What can hang from each mark:
Q_726: Q_547
Q_473: Q_547
Q_945: Q_879
Q_879: Q_853
Q_908: Q_547 Q_739 Q_945
Q_547: Q_726 Q_908
Q_702: Q_145
Q_145: Q_702 Q_847 Q_879
Q_847: Q_702
Q_563: Q_879
Q_431: Q_879
Q_812: Q_879
Q_739: Q_431 Q_702 Q_853 Q_879

In the rows, zero is written as 128.
Known rows, with every way that one mark hangs from another:
(Q_908 (Q_547 Q_726) (Q_945 (Q_879 Q_853))): [110 126 112  57 104  86 108 128 113 120  73 158  98 139 154 146 111 120
 139  88 147 163 106 139 154 142 140 120 149 141 120  87 133  86 173]
(Q_739 Q_431): [133 159 100 111 138  85 133 102 176 135  86 136 155 119 156 151 147 103
 119 103 130 151  94 118 139 187 130 106 160 120 116  84 103  91 197]
(Q_702 Q_145): [117 136  95 122 126  71 119 101 175 123 150 113 113 112 160 121 136 110
 133 115 150 140 114 144 164 172 112 118 148 113 130 112 114  87 191]
(Q_739 (Q_702 (Q_145 Q_847)) Q_853): [119 170 133 139 107  52  90 118 175 140 140 110 140  86 174 108 123 104
 118 104 124 134 111 179 143 153 159 131 155 137 157  84 102 126 189]
(Q_563 (Q_879 Q_853)): [122 112 111 134 134  72 117 115 147 147  97 136 114 105 139 130 125 154
 122  88 127 122  80 136 156 168 122 156 151 106  82  86 124  88 203]
(Q_908 Q_945): [106 110  86  97 126  71  99 122 165 128 102 130 125 135 119 153 124 140
 142  84 143 144 118 116 173 166 101 115 151 123 130 118 113  98 201]
(Q_547 (Q_908 (Q_739 Q_853))): [ 93 136  62 101  97  65 119 114 156 151  89 115 124 124 145 123 145 100
 100 111  95 107  60 137 171 162 132 150 181 103 140  87 118  75 196]
(Q_547 Q_726 (Q_908 (Q_739 Q_702 Q_853 Q_879))): [106 137  78  99  75  55 122 103 148 154  81 136 116 119 141 112 154  65
  92 130 115 132  67 160 164 143 150 143 200 106 161 101 116  47 184]
(Q_145 Q_702 Q_847 (Q_879 Q_853)): [118 115 140  82 138  47  91 131 185 124 111 124  71 140 156 184 120 124
 140 146 113  95  87 102 109 166 162 135 110 135 104  60 104  77 167]
(Q_547 Q_726 (Q_908 (Q_945 Q_879))): [ 84 110  65  75  60  54 133 117 146 131  80 124  95 137 110 159 131  83
 119  94 142 124  89 147 193 142 124 134 184 114 123 120 150  35 189]
(Q_431 Q_879): [102  81 104 117 115  45 110 109 158  97  81 130 115 112 152 144 119 133
 145 113 138 116  98 124 161 181 126 106 150 118 109  85  99  99 219]
(Q_702 (Q_145 Q_879)): [112 126 108 120 127  66 111 108 185 126 159 123  91 117 158 127 136  99
 126 141 132 115 117 145 162 162 130 126 140 124 129  93 104  83 184]
(Q_145 (Q_847 Q_702)): [135 140 131 114 101  45 106 128 181 108 104 110 107 104 131 174  98 116
 133 133 122 145  93 136 170 179 140 130 138 123 130 108 114 104 194]
(Q_739 Q_702 Q_879): [147 149 108 144 122  70  78  97 158 132  92 158 128 133 140 141 146  82
 123 152 128 146 128 122 151 161 131 140 158 113 146  92  95  98 196]
(Q_739 Q_853 Q_879): [127 150  91 128 126  91  94 110 159 131  83 134 133 143 171 152 133  97
  99 109 117 134 103 123 119 153 162 140 149 109 123  43  86  86 197]
(Q_908 Q_547 (Q_739 Q_702) Q_945): [116 135 120  80 136  70  78 123 142 145  96 154 127 110 141 104 139 124
 126 113 125 174 108 123 176 168 105 115 163 144 181 126 102 139 186]
(Q_908 Q_547 (Q_945 (Q_879 Q_853))): [112 135 108  78 119  99  87 130 117 123  76 155 105 148 156 154 115 128
 134  95 128 146 118 120 148 147 133 135 133 141 119  74 126 114 176]
(Q_739 Q_431 (Q_702 Q_145) Q_879): [149 188 119 155 133 103 107  86 178 139 116 151 145 122 170 129 173  60
  91 143 134 161 145 133 118 152 139 121 146 126 158  92  88 101 171]
(Q_908 Q_739): [110 120  98  92 153  67 110 116 165 141 102 106 114 114 133 124 145 113
 135 131 126 132  77 124 172 194 102 115 164 100 141 117 110  87 195]
(Q_726 (Q_547 (Q_908 (Q_739 Q_702) Q_945))): [ 99 125  74 108 103  73  94 105 147 157  89 108 131 126 125 102 146 107
 125 112  98 101  95 130 165 151 121 134 189 114 141 107 134  99 170]
(Q_547 Q_726 (Q_908 (Q_739 Q_853) Q_945)): [ 76 110  62  66  78  58 135 122 153 153  87 118 115 122 124 121 140 105
 104  80 127 134  64 154 180 143 128 125 194 114 152 119 128  49 188]
(Q_847 Q_702): [144 151 109 131 113  70  94 119 173 109  90 134 115 119 122 152 126 117
 138 120 108 150  94 115 197 180 128 147 150 113 142 110 103 119 213]
(Q_739 (Q_879 Q_853)): [136 127  87 120 132 103 100 103 139 129  84 156 114 163 154 157 130 117
 130 141 125 133 114 116 118 150 139 139 135 103 108  67 104  73 176]
(Q_473 (Q_547 Q_726 (Q_908 Q_739))): [138 122  47  79  84  55 150 106 161 122 101  95 116 117 103 116 141  81
 125 131 134 130  53 154 187 143 114 112 175 110 116 129 137  60 184]
(Q_812 Q_879): [111 127  96 115 113  63 109 101 152 138 101 140 133 107 134 139  99 148
 129 105 144 116  62 135 142 189 112 123 147  96 122 117 125 104 211]
(Q_908 (Q_945 Q_879)): [ 92 119  96  95 126  82  89 131 157 122  88 110 101 143 112 173 129 110
 137  92 138 123 123 118 175 161 107 127 143 120 122 106 129  92 193]
(Q_739 Q_431 (Q_702 (Q_145 Q_847)) Q_853 Q_879): [137 205 137 151 121  97 104 104 181 144 115 130 155 107 195 134 152  66
  68 122 120 153 133 159  83 135 184 122 141 141 159  54  81 112 163]
(Q_702 (Q_145 Q_847 (Q_879 Q_853))): [109 119 128 106 117  63 116 121 176 127 163 117  81 115 165 141 109 118
 130 155 129 105 117 166 128 147 151 123 118 134 116  82 115  79 155]
(Q_945 Q_879): [109 140 106 109 127  74  97 121 153 118  84 104  96 132 134 168 132  82
 137 123 129 109 101 125 170 180 125 139 150 105 107  83 130  80 198]
(Q_547 Q_726 (Q_908 (Q_739 Q_431 Q_853 Q_879))): [103 146  72  85  86  78 153 101 157 153  69 131 125 125 156 130 159  64
  72 115 117 140  59 148 138 147 156 126 191 105 143  84 115  31 176]
(Q_908 Q_547 (Q_739 (Q_879 Q_853))): [135 138 106  83 145 101 102 107 123 136  81 163 107 141 181 121 136 111
 110 154 117 160  91 115 121 165 134 129 142 116 138  70  96  94 166]

Rows:
[134 175 132 138 136  91 107 102 177 150 127 157 138 110 164 112 160  92
 118 140 111 133 125 152 132 151 152 125 145 146 149  85  95 119 169]
(Q_739 Q_431 (Q_702 (Q_145 (Q_879 Q_853))))
[ 88 147 117  66 139  96  80 144 132 138  75 113 107 125 162 130 133 105
  99  86 113 143  95 126 151 157 135 128 148 138 156  74 109 123 179]
(Q_908 Q_547 (Q_739 Q_853) (Q_945 Q_879))
[115 126 124  61 121  57  98 120 138 143  93 158 121 102 139  95 136 116
 130 107 144 191  96 143 180 166 112 102 179 142 181 138 107 112 183]
(Q_908 (Q_547 Q_726) (Q_739 Q_702) Q_945)
[ 82 108  55  87  98  68 115 119 159 149  96 118 112 136 114 138 145 114
 111 108 114 117  86 122 187 157  98 137 172 110 148 128 128  72 189]
(Q_547 (Q_908 Q_739 Q_945))
[118 141 145 137 115  71 119 104 165 122 110 138 138  89 178 120 135 116
 125 126 129 133 124 166 112 150 156 100 133 149 138  88 101 126 168]
(Q_739 (Q_431 (Q_879 Q_853)) (Q_702 (Q_145 Q_847)))
[130 124 146 107 106  60  94 142 173 117 108 139  77 124 133 176  93 125
 135 168  88 106  96 144 147 151 175 150 115 139 120  69 105 103 167]
(Q_145 (Q_847 Q_702) (Q_879 Q_853))
[122 145 129 146 125  86 112  97 158 126 102 153 145  99 175 105 153 116
 127 118 124 135 126 154 124 152 147 108 141 143 142  89  95 132 180]
(Q_739 (Q_431 (Q_879 Q_853)) (Q_702 Q_145))
[101 137  70 107 106  77 110 103 146 154  84  95 135 123 154 102 142 102
 113 110  87  89  67 135 146 160 147 138 190 104 120  69 128  86 174]
(Q_726 (Q_547 (Q_908 (Q_739 Q_853))))
[150 184 116 152 137 122 105  89 157 146 107 166 143 136 175 124 167  85
 103 145 122 154 143 140  97 135 150 131 135 128 148  78  95 104 155]
(Q_739 Q_431 (Q_702 Q_145) (Q_879 Q_853))
[124 111  43  70  84  63 142 116 162 124 101  96 115 126  89 121 140  93
 125 112 139 136  69 150 190 130 104 108 168 119 125 141 138  67 179]
(Q_473 (Q_547 Q_726 (Q_908 Q_739 Q_945)))
[ 90 126  65 100 105  85 103 111 147 155  85  96 135 130 142 108 140 115
 111  92  92  95  82 131 148 146 137 135 184 112 131  82 130  93 171]
(Q_726 (Q_547 (Q_908 (Q_739 Q_853) Q_945)))
[134 148 121 138 115  87  93 121 176 114 132 139  86 124 140 137 129 114
 131 144 100 128 113 137 179 152 146 158 124 128 147  99 101 116 183]
(Q_847 (Q_702 (Q_145 (Q_879 Q_853))))
[119 166 128 145 117  62  77 117 177 146 138 132 129  99 168  99 140  95
 117 118 104 117 114 168 156 147 166 146 156 140 162  68  89 129 194]
(Q_739 (Q_702 (Q_145 Q_879)) Q_853)
[ 94 153 125  96 157  99  86 132 163 152  76 105 120 118 107 140 170  84
 113 112 116 134 118 123 163 166 104 116 154 128 171 125 118 117 173]
(Q_908 (Q_739 Q_431 Q_702) (Q_945 Q_879))
[117 118 144  84 134  28  93 128 206 117 119 109  73 124 152 190 126  99
 127 145 125 103  88  95 129 182 150 127 125 131 113  74  98  73 185]
(Q_145 Q_702 Q_847 Q_879)
[ 99 116  62 102 110 103 102 103 133 150  80 116 119 154 136 119 143 116
 115 122  95  96 100 120 130 135 132 140 169 106 120  84 134  77 151]
(Q_726 (Q_547 (Q_908 (Q_739 (Q_879 Q_853)) Q_945)))
[ 79 135  67  85 109 104 119 125 144 153  70 117 109 149 120 154 158  95
  98 109  99 104  91 124 156 142 118 144 157 114 137 101 140  73 164]
(Q_547 (Q_908 (Q_739 Q_431) (Q_945 (Q_879 Q_853))))
[108 121 131 108 113  47 117 117 192 122 169 104  81 104 162 147 113  99
 120 152 139 112 119 159 146 161 142 116 129 132 125  94 110  76 170]
(Q_702 (Q_145 Q_847 Q_879))
[109 165 149 145 110  63 112 112 180 125 106 117 157  73 197 115 137 101
  95  94 119 132 115 174 107 149 181 102 145 155 153  62  84 140 186]
(Q_739 (Q_431 Q_879) (Q_702 (Q_145 Q_847)) Q_853)
[126 134 115  88 139 103  69 119 122 146  82 175 117 142 152 112 142 123
 116 135 117 171 125 118 135 142 122 128 142 138 175 100  95 128 162]
(Q_908 Q_547 (Q_739 Q_702 (Q_879 Q_853)) Q_945)
[100 117  63 103 107  91 104 101 146 148  84 106 120 146 132 122 147 102
 109 121 102 101 100 117 143 144 123 133 177 105 127  92 131  75 161]
(Q_726 (Q_547 (Q_908 (Q_739 Q_879) Q_945)))
[126 129 115  56 127  55 130 109 140 133  92 144 112 101 169 103 129 105
 126 127 145 181  62 139 167 189 125 101 180 121 146 108 108  78 187]
(Q_908 (Q_547 Q_726) Q_739)
[142 137  53  78  90  69 162 103 167 126  92 100 131 117 111 119 152  74
 111 126 132 137  53 152 171 144 120 105 174 116 115 123 134  63 177]
(Q_473 (Q_547 Q_726 (Q_908 (Q_739 Q_431))))
[138 131  43  98 100  70 128 108 165 125 104  91 123 128 106 123 145  88
 121 136 115 114  65 137 182 146 107 127 159 109 116 115 132  87 187]
(Q_473 (Q_547 (Q_908 Q_739)))
[ 93 115  65  97 106  80 108 107 148 150  89  99 126 133 129 114 142 113
 121 106 102  98  89 124 158 155 119 130 184 108 126 100 136  84 169]
(Q_726 (Q_547 (Q_908 Q_739 Q_945)))
[ 90 120  67 102  96  60  97 115 157 156  97 130 120 127 106 125 152 106
 115 116 107 120  95 131 195 153  99 142 179 116 165 135 125  91 189]
(Q_547 (Q_908 (Q_739 Q_702) Q_945))
[ 97 144  73  76  87  64 158 106 158 155  75 122 133 110 151 119 153  79
  89  99 117 137  45 158 158 158 149 122 201 111 141  96 123  44 185]
(Q_547 Q_726 (Q_908 (Q_739 Q_431 Q_853)))
